Every row comes from one small tree of marks. The marks that hang from a mark follow it in brackets, in alphabetical order. Every link used is in the known rows. Which tree was each row made from?
Known rows:
bipuf(fepab(dilolo loku)): [ 1.22 -2.41  1.65  3.66 -0.83 -0.22  0.46  0.34 -2.05  0.77 -0.19  0.53
 -0.34 -0.12  0.22  0.34  0.18 -0.88 -0.10 -0.38 -2.46]
dilolo(fepab): [ 3.65 -4.02 -6.36 -3.28  1.49 -2.84 -0.60 -2.03 -2.95  1.32 -1.70  0.56
 -0.36  0.06  1.51  2.11 -1.61  0.77 -1.82  2.71  0.13]
ginozak(bipuf(fepab(basob) lupokas) loku): [-2.39  2.56  2.92  0.08 -1.77  3.85  0.00  0.00  4.30 -1.75  0.59 -0.27
  0.04 -0.52 -0.47 -1.50  2.67  0.81 -0.84  0.54  2.83]
fepab(loku): [ 2.24 -2.11 -0.81 -2.02 -2.00 -2.42 -0.17 -0.44 -5.90  0.20 -1.09  0.07
  0.18  0.14  2.68 -1.27 -0.06 -0.85  0.06  0.88 -2.32]
leso(fepab(basob bipuf(lupokas))): [-0.29 -0.60 -3.04 -6.64  0.86  0.52 -0.23 -0.11 -0.38 -0.17 -1.08 -0.13
 -0.33  0.67 -0.19 -1.71  0.31  1.26 -4.40 -1.23  1.49]
loku(lupokas(bipuf(fepab ginozak))): [-1.38  2.11 -3.46  2.17  1.87 -3.51 -0.52  0.33  5.06  1.15  2.17  0.91
  1.01 -2.26  0.87  3.70 -3.09 -1.78  0.73  2.10  0.40]
fepab(basob bipuf): [ 1.99 -1.23 -0.49 -5.62  0.47 -0.01 -0.74  0.77 -4.34 -0.05 -0.58  0.13
 -0.07  0.50  0.89 -2.12  1.59  0.40 -1.96 -1.05  0.08]
ginozak(loku(lupokas(bipuf(fepab(basob))))): [-2.10  2.65  1.67 -1.16 -0.36  1.29 -0.52 -0.66  4.67 -0.04  2.03 -1.22
  1.04 -3.02 -1.85 -0.35  0.46 -0.39 -2.01 -0.28  0.56]
ginozak(bipuf(fepab) loku(lupokas)): [-1.59  0.59  2.27  3.72 -3.66  1.21 -1.17 -2.42  2.74 -0.48  0.61  0.14
  1.19 -0.46 -2.15 -0.79  0.77  0.38  0.32 -0.02  1.01]
ginozak(bipuf loku): [ 0.46 -0.06  1.17  0.65 -3.81  1.05 -0.21 -2.69 -1.23 -0.77 -0.82 -0.94
  0.03  1.61 -0.58 -3.16  1.57  1.17  1.08  2.21  0.54]
leso(fepab(basob bipuf(ginozak))): [ 0.04  1.07 -1.51 -1.92  2.89 -1.70 -0.28 -0.55  0.14  0.14 -0.95 -0.99
 -0.11  2.02  0.30 -3.41 -0.38  2.18 -0.61 -0.14  2.34]
lupokas(bipuf(fepab ginozak)): [-0.31  1.67 -2.84  2.83  2.97 -3.85  0.08  0.66  4.97  1.39  1.52  0.33
  0.35 -1.30  2.57  1.83 -2.16 -1.01  1.20  3.83  0.08]
loku(lupokas(bipuf(fepab))): [-0.31 -0.36 -2.89 -0.58 -0.04 -2.41 -0.97 -0.54  2.32  1.54  1.44  0.92
  0.98 -2.95 -0.44  3.34 -2.00 -1.94 -2.44  0.75 -0.83]
lupokas(bipuf(fepab(loku) ginozak)): [-1.28  2.58 -0.63  4.04  1.91 -4.29  0.40  0.89  3.47  0.57  1.19 -0.59
  0.51 -1.30  3.69  0.10 -1.22 -1.20  4.78  2.57 -1.17]
bipuf(fepab(dilolo) ginozak(loku) lupokas): [-1.63  1.77 -0.46  4.37  0.58  1.55  1.53  1.58  7.14 -0.68  1.93  0.59
 -0.28  0.43  0.49  1.80 -1.49 -0.36  0.72  2.84  0.05]
ginozak(bipuf(fepab lupokas) loku): [-1.89  1.34  0.08  2.22 -2.80  1.73 -0.09 -0.71  4.97 -1.36  0.60  0.37
  0.25 -0.15  0.07 -0.24  1.36  0.33  0.37  1.96  1.27]
lupokas(bipuf): [ 1.77 -0.96 -3.94 -3.40 -0.29 -2.31  0.00 -0.76 -1.64  1.29  0.00 -0.18
 -0.22 -0.91  1.16  0.79 -1.38 -1.21 -2.01  2.86 -1.53]
fepab(bipuf(ginozak)): [ 1.30 -0.24 -3.17 -0.50  1.20 -3.52 -0.27  1.08 -0.97  0.02  0.18  0.84
  0.35  1.88  2.97 -1.05 -0.97  0.23  2.60  1.78 -0.28]
loku(lupokas(bipuf(fepab(basob) ginozak))): [-1.77  3.50 -0.97  0.07  2.92 -1.45 -0.59  1.17  4.46  0.70  2.19  0.33
  0.91 -2.71  0.08  2.66 -1.67 -1.43 -0.88  0.46  1.83]
fepab(basob bipuf(ginozak) dilolo loku): [ 0.10  0.85  3.69  1.31  1.38  0.67  0.97  2.32 -3.24 -1.03 -0.27 -0.95
 -0.80  2.57  0.84 -2.90  1.38  0.54  4.31 -2.11 -0.70]
dilolo(fepab(basob bipuf loku(lupokas))): [ 0.44 -1.42 -0.58 -4.22  0.93 -0.99 -1.11 -0.40 -3.97 -0.99 -1.46 -0.52
  0.31 -0.19  0.10 -0.71  1.23  1.20  2.18 -3.97  0.00]
loku(lupokas(bipuf(fepab(dilolo) ginozak))): [-1.23  1.12 -1.70  4.56  1.78 -1.22  0.45  0.73  4.92  1.56  2.09  0.98
  0.06 -1.15 -1.66  4.43 -3.08 -1.75  0.45  0.85 -0.22]
bipuf(fepab(basob loku) lupokas): [-0.59  0.79  0.90 -2.64  0.14  0.41 -0.03  2.34 -0.26 -0.82  0.45  0.73
  0.26 -2.09  2.49  0.59  1.19 -1.21 -1.94 -0.78  0.11]
fepab(bipuf): [ 2.52 -2.72 -2.94 -3.49 -0.42 -2.10 -0.74 -0.04 -3.75  0.42 -0.48  0.80
  0.13  0.95  1.56 -1.30  0.07  0.01 -0.69  0.43 -1.60]
leso(fepab(basob) ginozak(bipuf loku)): [-1.74  2.61  1.97 -0.66 -1.31  3.13  0.26 -5.36  1.76 -0.45 -2.99 -3.98
 -0.39  1.03 -2.77 -4.26  1.46  3.91  0.00  1.58  3.21]
fepab(basob dilolo): [ 2.83 -2.27  0.40 -3.12  0.11  2.43  0.43  0.43 -5.19  0.80 -0.73  0.36
 -1.12  0.57 -1.78  0.42  0.34 -0.40 -4.68 -0.22 -0.05]

Write each row's tree:
[ 0.97 -2.78 -3.12 -2.08 -0.29 -3.13 -1.00 -1.15 -3.47 -0.42 -1.45  0.15
  0.53  0.30  1.03  0.27 -0.25  0.71  3.42 -2.57 -1.55] | dilolo(fepab(bipuf loku(lupokas)))
[-0.85  0.78  6.15  4.32 -1.30  5.46  0.41 -1.22  2.23 -0.60 -0.10 -1.25
 -0.65  1.08 -3.58 -2.32  3.18  1.62 -0.59 -0.60  1.79] | ginozak(bipuf(fepab(basob dilolo)) loku)
[-0.31 -0.62  4.37  0.90 -0.83  2.25 -0.10  0.85 -2.25  0.15  0.35  0.55
  0.18 -1.43 -2.16  1.08  0.65 -1.18 -2.20 -3.78 -0.68] | bipuf(fepab(basob dilolo loku(lupokas)))
[-1.06 -1.06  4.34  5.96 -3.14  1.63 -0.28 -0.97 -1.88 -0.04 -0.38  0.90
  0.10  0.34 -2.67  0.94  0.88 -0.81  1.72 -2.68 -0.64] | ginozak(bipuf(fepab(dilolo loku(lupokas))))
[-0.10 -0.64  2.60  4.13 -2.21 -1.07 -0.70 -0.91 -1.71 -0.16 -0.87  0.10
  0.36  0.08  1.37 -1.38  1.77 -0.21  2.58  0.23 -0.23] | ginozak(bipuf(fepab(loku)))
[ 1.11 -1.63 -4.95 -7.29  2.79  0.09 -0.36  1.07 -0.53 -0.75 -0.98  0.64
 -0.73  0.06  1.16  1.27  0.61  1.28 -1.18 -0.52  1.51] | dilolo(fepab(basob bipuf(lupokas)))
[ 0.66 -1.61 -0.51  0.73 -0.61 -0.18  1.33 -3.67 -2.61  1.27 -3.28 -2.21
 -1.02  1.09 -1.24 -0.42 -1.52  1.40  0.00  0.63 -1.56] | leso(fepab(dilolo loku) ginozak)
[ 1.80 -1.53  3.45 -1.73 -1.01  2.17  0.81  0.73 -6.83 -0.13 -1.15 -0.57
 -1.03  0.75 -0.59 -1.30  1.35 -0.38 -1.44 -1.71 -1.28] | fepab(basob dilolo loku)
[-0.28  0.15 -1.60 -4.23  1.28 -1.24 -0.47 -1.22 -2.11 -0.04 -0.95 -1.34
 -0.04 -2.04 -0.19  1.37 -0.24 -0.01  1.13 -1.58  0.16] | dilolo(fepab(basob loku(lupokas(bipuf))))
[ 0.94 -2.43 -2.98 -0.80  0.74  0.20  0.79 -3.25 -0.21  1.50 -2.58 -1.57
 -1.05  2.00 -2.19 -0.44 -1.34  2.34 -0.46  0.31 -0.92] | leso(fepab(bipuf dilolo) ginozak)
[-1.50  0.40  0.73  2.98 -1.28  1.59  0.54 -1.06  4.95  0.74  1.94 -0.70
  0.23 -1.62 -3.36  1.53 -0.94 -0.85 -0.65  0.03 -1.79] | ginozak(loku(lupokas(bipuf(fepab(dilolo)))))
[-0.69  0.73 -0.66  0.41 -1.15 -3.65 -0.44  1.03 -2.44 -1.06  0.23  0.55
  1.04  0.97  2.24 -1.10 -0.83 -0.66  4.97 -1.65 -1.45] | fepab(bipuf(ginozak) loku(lupokas))
[ 0.07 -0.30 -3.06 -0.14  1.13 -0.14  1.20  2.74  0.95 -0.55  0.61  1.70
 -0.97  2.28  1.04  1.92 -1.40 -0.49  1.79  0.91 -0.59] | fepab(bipuf(ginozak lupokas) dilolo)
[ 0.55 -0.77  4.02  2.95  0.03  3.84 -0.07 -0.29 -0.89  0.41 -0.47  0.22
 -0.99  0.64 -3.06  0.21  2.02  0.46 -2.18 -0.76  2.08] | ginozak(bipuf(fepab(basob dilolo)))
[ 0.05 -1.11  4.12 -2.29 -1.46  1.99  0.00  1.26 -5.81 -0.86 -0.49 -0.19
 -0.22  0.76 -2.14 -1.62  1.62 -0.38  0.38 -5.37 -1.73] | fepab(basob bipuf dilolo loku(lupokas))
[ 2.53 -2.65 -3.49 -5.31  3.06 -0.85 -0.84 -0.60 -2.68  0.12 -1.55 -0.24
 -0.53  0.72  0.78 -0.67  1.07  2.02 -0.35 -0.63  1.07] | dilolo(fepab(basob bipuf))
[-1.77  3.58  1.83  1.35  0.70  0.61 -0.57  0.45  4.62 -0.75  2.02 -0.17
  1.47 -1.38 -0.39 -0.58 -0.52  0.07 -0.42  0.10  2.17] | bipuf(fepab(basob) ginozak(loku(lupokas)))
[ 0.12 -1.03  0.11  0.47 -1.80 -2.30 -1.06 -0.16 -1.77  0.41  0.42  1.22
  1.33 -1.91  1.01  0.99 -0.72 -1.73 -0.80 -1.37 -1.73] | bipuf(fepab(loku(lupokas)))
[ 0.96 -2.16  1.55  4.89 -1.22  1.73 -0.08 -0.97 -0.16  0.97 -0.46  1.10
 -0.78  1.05 -2.28  1.28  0.77  0.09 -1.06  0.62  0.42] | ginozak(bipuf(fepab(dilolo)))
[ 0.44 -1.01 -0.48 -2.96  1.88  2.27  0.77 -2.44 -0.79  1.02 -2.65 -2.27
 -1.28  1.46 -2.98 -1.36  0.18  2.85 -1.91 -1.11  0.73] | leso(fepab(basob bipuf dilolo) ginozak)
[ 0.76  0.65  1.41  2.97  3.24  1.24  0.47  1.69  1.51  0.77  0.76  0.81
 -0.52  0.31 -0.48  1.46 -0.60 -0.09 -1.82  0.99  1.66] | bipuf(fepab(basob dilolo) ginozak)
[-1.17  1.89 -1.78  2.22  0.71 -2.73  0.45  2.53  2.63 -0.69  1.17  1.44
  0.55 -0.86  4.57  1.73 -1.40 -1.48  2.11  1.93 -0.27] | bipuf(fepab(loku) ginozak lupokas)
[-1.95  1.79  3.42  0.38 -1.22  1.97 -0.25  1.32  0.03 -1.47 -0.37  0.42
  0.00 -0.68  1.19 -0.37  2.75 -0.36  0.36 -1.10  1.73] | ginozak(bipuf(fepab(basob loku) lupokas))
[-0.72  1.37  2.16 -0.53  0.98 -0.84 -0.08  0.80  0.48  0.35  0.54 -1.37
  0.12 -2.46  1.69 -1.09  1.31 -0.86  0.22 -0.28 -0.70] | lupokas(bipuf(fepab(basob loku)))
[-0.24  1.87 -1.40  0.24 -1.66 -1.43 -0.16 -0.94  1.12 -0.67  1.06  0.16
  1.20  0.33  0.40 -0.19 -2.21 -0.31  1.01  1.98  0.08] | bipuf(ginozak(loku(lupokas)))
[-1.21  1.17  0.94  5.83 -0.30  0.83  0.42 -0.16  4.83 -0.05  1.84  0.63
  0.64  0.15 -1.99  1.46 -1.82 -0.21  0.69  0.73  0.03] | bipuf(fepab(dilolo) ginozak(loku(lupokas)))
[-0.57  1.59 -0.42  0.84  2.83  2.02  1.04  3.26  3.60 -0.08  1.44  1.76
 -0.73 -0.29  0.38  3.80 -1.13 -0.91 -2.58  0.87  1.91] | bipuf(fepab(basob dilolo) ginozak lupokas)
[ 0.84 -1.20  4.37  1.49  0.30  2.02  0.55  1.17 -2.51  0.44 -0.19 -0.20
 -0.50 -0.49 -0.50 -0.59  1.53 -0.43 -1.77 -1.78 -0.94] | bipuf(fepab(basob dilolo loku))
[-0.76  2.35 -3.09 -1.01 -0.66 -0.80  0.91  0.75  3.10 -1.37  1.05  0.42
  0.28  0.70  2.83  0.00 -1.80 -0.22  1.18  3.89  0.37] | bipuf(ginozak(loku) lupokas)
[ 2.12 -2.32  1.12 -3.12  0.59  2.24  0.23  1.16 -4.24  0.21 -0.45  0.10
 -1.10  1.67 -1.43 -1.32  1.52  0.52 -1.95 -2.06 -0.42] | fepab(basob bipuf dilolo)
[-1.01  0.79  0.96  2.78 -1.05  0.67  0.56  0.22  1.79 -1.02  1.10 -0.24
  0.21  2.21 -1.85 -1.10 -1.00  0.66  3.46 -0.87 -1.02] | fepab(bipuf(ginozak(loku(lupokas))) dilolo)
[-0.02 -0.93 -1.85 -3.71 -2.01 -1.78  0.17  1.82 -3.05 -1.28 -0.37  0.76
  0.03  0.57  3.44 -1.06  0.84 -0.75  2.12 -0.97 -2.54] | fepab(bipuf(lupokas) loku)
